What can hang from each mark
k852: k106 k600
k406: k106 k682
k118: k600
k823: k106 k406 k529 k682
k106: k406 k852
k529: k682
k682: k118 k852

Known rows, with every way that one mark hangs from another
k406{k106 k682{k118 k852}}: [  3 -20  19  11   9   3   8  -9 -22 -10  -5  -4 -13   5  16   1  13  -2
   7 -13   9  12   3   7  22]
k106{k852}: [-10  -2  10   2  -1  13  -6  -1  10  -1  -1  -5   0   4   1  -4   5   8
  -2  -2   1   6  12   1  -4]
k823{k106{k852} k682}: [ -6   0  17   0 -12  -1  -7   5   9  -5  -8   1 -10   6  -3   2 -12  -5
 -10   3  -2  -2   7   2  -3]
k682{k118 k852{k600}}: [  3 -10  12 -14  10  -6   4  -1 -31  -1   3 -11  -4   9  20 -11 -10  13
   6   0   8  -1  -6   5  25]
k406{k682{k118 k852{k106 k600}}}: [ 14 -10  21  12   2   2  -7  -3 -25  -5  -2  -6 -12   6  14 -16  -8   7
  19  -2   5  13  10   7  32]
k852{k106{k406{k682}} k600}: [ 14  -8  14   7 -18  17 -30  12  -6  -2 -14  -2 -12   6 -13 -25 -22   6
  22  14   2  10  10   3  23]
k852{k106 k600}: [ 17  -2   7   3   8   0 -15   6 -15   4 -10   4  -9   5  -6 -23 -25  -3
  18  16   4  -6  17  10  16]
k823{k682{k118 k852}}: [  7   2  12  -8  -2  -6   9  -3  -9 -13  11   6  -3   4  24  13  -4   8
  -2   2   7  10 -11  -4  16]
k106{k852{k600}}: [ -7  -7   9  -6   2  12 -17   4   0   1  -8  -9  -3   6  -1 -21  -9   5
   5   5   4   1  11   3   2]
k682{k118{k600} k852{k106{k406}}}: [  7  -4  27  -5   6   8   7   2 -18   5   7  -9   1  16  27   2  -7  34
   3  10   3   8   6  -5  34]
k823{k406 k682{k852}}: [  7  10  10 -14 -25   6   1  -5   6 -11   1   6 -19   8  10  17 -10  -4
  -3   9   8  24  -8 -16  -3]
k529{k682{k118 k852}}: [ -1  -1  15   1  -4  -3   8   6 -10   2  17   2  -9   3  15   7   1   8
   1 -13   9  12   2  10  25]
k406{k106{k852{k600}} k682{k118}}: [  2 -25  20  10  13  13 -14   4  -8  -3 -19 -17 -11   0   1 -24  -2  -3
  14 -10   7  10  18  14  19]
k682{k118 k852{k106{k406} k600}}: [  8  -9  21 -10  -1   2  -5   8 -31   0   1 -10  -8  16  14 -15 -24  25
  17  12   8   4   2   8  38]
k529{k682{k118{k600}}}: [ 6  0 10  3  7  3  1 15  7 13  8 -3  0 -6 12  1 -4  8 -2 -9  2  8  8  4
 23]
k406{k106 k682}: [  5 -16   9  17   2   9  -6  -5  -4  -8 -14   3 -12  -2  -5  -4  11 -17
   6  -7   4   8   9   5   4]
k529{k682{k852}}: [ -4   1  12   2 -11   4   0   2  -6  -1  13  15 -13   5   7   8   6  -4
  -2  -5   8  10   3   5  12]
k823{k106{k852} k406{k682} k529}: [ -8  -1  23   2 -41   6 -13   2  16   8 -31 -29 -41   1 -22  -9  -5  -8
   0 -12  -3  17  15  -3   5]
k682{k118{k600} k852}: [  1  -4  18  -9  16   0  16  -7 -18   3   9 -10   5   8  33   5   7  21
  -8  -1   4   3  -3  -9  21]
k406{k106 k682{k118 k852{k600}}}: [  7 -25  19   4  11   3  -1  -6 -32  -9 -11  -7 -16   6  13 -14   2  -6
  11  -7  11   9   4  10  27]
k406{k682}: [  3  -4   5  14 -11   9  -9  -3   6  -6  -3  -1  -4  -5  -2  -2  10  -6
   4  -9  -1  14   1  -3   2]
k118{k600}: [  4   0   5  -2  10   8  -1  -2   2   7  -2   0   4   1  11   0   4   5
 -10   7  -1  -2   3 -10   1]
k823{k106 k406 k529}: [ -1   4   9 -10 -29 -13   0   6   2  15 -27 -24 -37   2 -20  -5 -18 -12
  -2  -2  -1  -1   4   0   7]

Rows
[ 13  -7  18  -4  15  -7   2   1 -35   1   2  -6  -8  11  18 -15 -20  14
  17   7   8   0  10  11  34]	k682{k118 k852{k106 k600}}
[ 11  -1  17   4  -5   4 -12   7 -18   1   5  17 -20   9   1 -11 -16  -5
  12   7  12   5  17  12  25]	k529{k682{k852{k106 k600}}}
[  0 -23  16  11   4  20 -21  -1  -4  -7 -21  -4 -16   4  -6 -22   3 -13
  10  -3   8  10  18   9   6]	k406{k106{k852{k600}} k682}
[  5  -8  18  -2 -27   7  -2 -10  -5  -4 -25 -10 -46   4  -7   2   9 -18
   7  -2  12  20   6  -4  12]	k823{k406{k106 k682{k852}} k529}
[ 12  -1  24   2  22   0  13  -6 -21   5   8  -4   1  11  29   1  -4  21
   2   6   3   3  13  -2  29]	k682{k118{k600} k852{k106}}
[ 12  -5  21  13  -6  17 -11   9   4   4  -4 -10   0   3   6  -7  -8  22
  12   4  -4  17  13  -4  29]	k852{k106{k406{k682{k118{k600}}}}}
[ -5 -13  15  -5 -29  20 -20   0 -12 -11  -4  -3 -11  10   3  -9   0  11
   7   5   5  16 -13  -7  16]	k106{k406{k682{k852{k600}}}}
[  2  -6  14  -6  -1  -3  -3  11 -19   3   9   0 -12   3  13  -8 -12   5
   7  -6  10   7   0  13  30]	k529{k682{k118 k852{k600}}}
[ 13  -6  28  15   7   8   3  -8 -13  -1   4  -4  -3   6  25  -1   6  14
   6  -3   1  17  13  -5  29]	k406{k682{k118{k600} k852{k106}}}
[ -4 -18  18  18   1  19 -11  -4   5  -9 -14  -3 -13   2  -4  -8  13 -10
   4  -9   5  14  20   6   1]	k406{k106{k852} k682}
[ 14 -10  16   6 -11  11 -24  15  -9   1 -12 -13  -8   4  -6 -25 -26  15
  26   7   1  12   9   8  34]	k852{k106{k406{k682{k118}}} k600}
[  8   2  20  10   1  -3   5   8 -12   4  15   6 -12   5  12   3  -9   8
  10  -7   9  11  17  15  33]	k529{k682{k118 k852{k106}}}
[ -3  -8  11   4 -22  13 -11  10   6  -4  -2 -18   1  -2   0  -3   0  20
   9 -10  -3  20  -9  -2  20]	k106{k406{k682{k118}}}
[  4  -8  21   7   3   9   6 -11 -10  -4   5  -9   0   1  27   3  16  13
  -3  -9   1  17  -2  -9  21]	k406{k682{k118{k600} k852}}
[ -9 -14  18  -2 -28  31 -34  10   9  -6 -13 -15  -6   6  -8 -23  -5  15
  10   4   3  19   3  -2  10]	k106{k406{k682} k852{k600}}
[ 3 -1 19 -1  5  4  7  5 -7  7 15  2 -4  2 24  8  3 11 -6 -7  7 11  4  2
 27]	k529{k682{k118{k600} k852}}
[  5  -1  22 -11 -18 -25  10   0 -18  -4  -7  -6 -29   6   7   7  -9  -2
  -7   2   6  -9  -9   3  27]	k823{k106 k529 k682{k118 k852}}
[  0   0  17  -5 -13 -11   4  -5 -15 -11   0  11 -15  11   7  12  -8  -9
 -11   5   2  -4  -8  -3   3]	k823{k106 k682{k852}}
[  8  -1  19   4  12  -8  13  -3 -23   0  10  -3  -5  10  20   2  -8  17
  11   0   5   5  11   8  28]	k682{k118 k852{k106}}
[ 11  10  15 -20 -29  -9   5  -1   3  -5  -6 -11 -33   2  11  12 -11   2
   3   4  12  20  -9  -9  21]	k823{k406 k529 k682{k118 k852}}
[ -9 -11  24   3 -15  30 -16   9  18   1  -4 -24   4   4   9  -6   6  33
   0  -6  -3  25   6 -10  18]	k106{k406{k682{k118{k600}}} k852}
[-12 -10  13 -15 -17  23 -26  14   3  -1 -10 -14  -4  11  -7 -20 -13  19
   5  12   4   7   2   0   8]	k106{k406 k852{k600}}
[-14  -9  18   6 -30  31 -23   6  19  -8  -5 -12  -4   5  -5  -6   9  19
   3  -4  -1  24   3  -7   4]	k106{k406{k682} k852}
[ -6  -9  18   1 -42  -2 -14   9  -1   2 -23 -18 -29   2 -22  -8  -2  -1
  -1  -2  -3  -2  -5   1  19]	k823{k106{k406{k682}} k529}
[ -2 -18  11  -3  16   9 -12   4 -11   0 -18  -4 -12   8  -5 -20  -7  -8
   5   5  10  -5  18  11   3]	k406{k106{k852{k600}}}
[ 10  -5  17  15 -13  10 -12  11   3  -1  -3 -10  -3   2  -2  -7 -11  18
  18  -1  -3  17  10   4  28]	k852{k106{k406{k682{k118}}}}
[ -8 -16  19  -2 -21  25 -27  15   6  -3 -10 -26  -4   4  -1 -23  -9  25
  12  -3   1  21   2   1  22]	k106{k406{k682{k118}} k852{k600}}
[  3  -4  22  -3  -2   1   6   4 -20  -1   9  -8  -5  15  16   1 -11  29
  11   3   4  10   3   4  33]	k682{k118 k852{k106{k406}}}
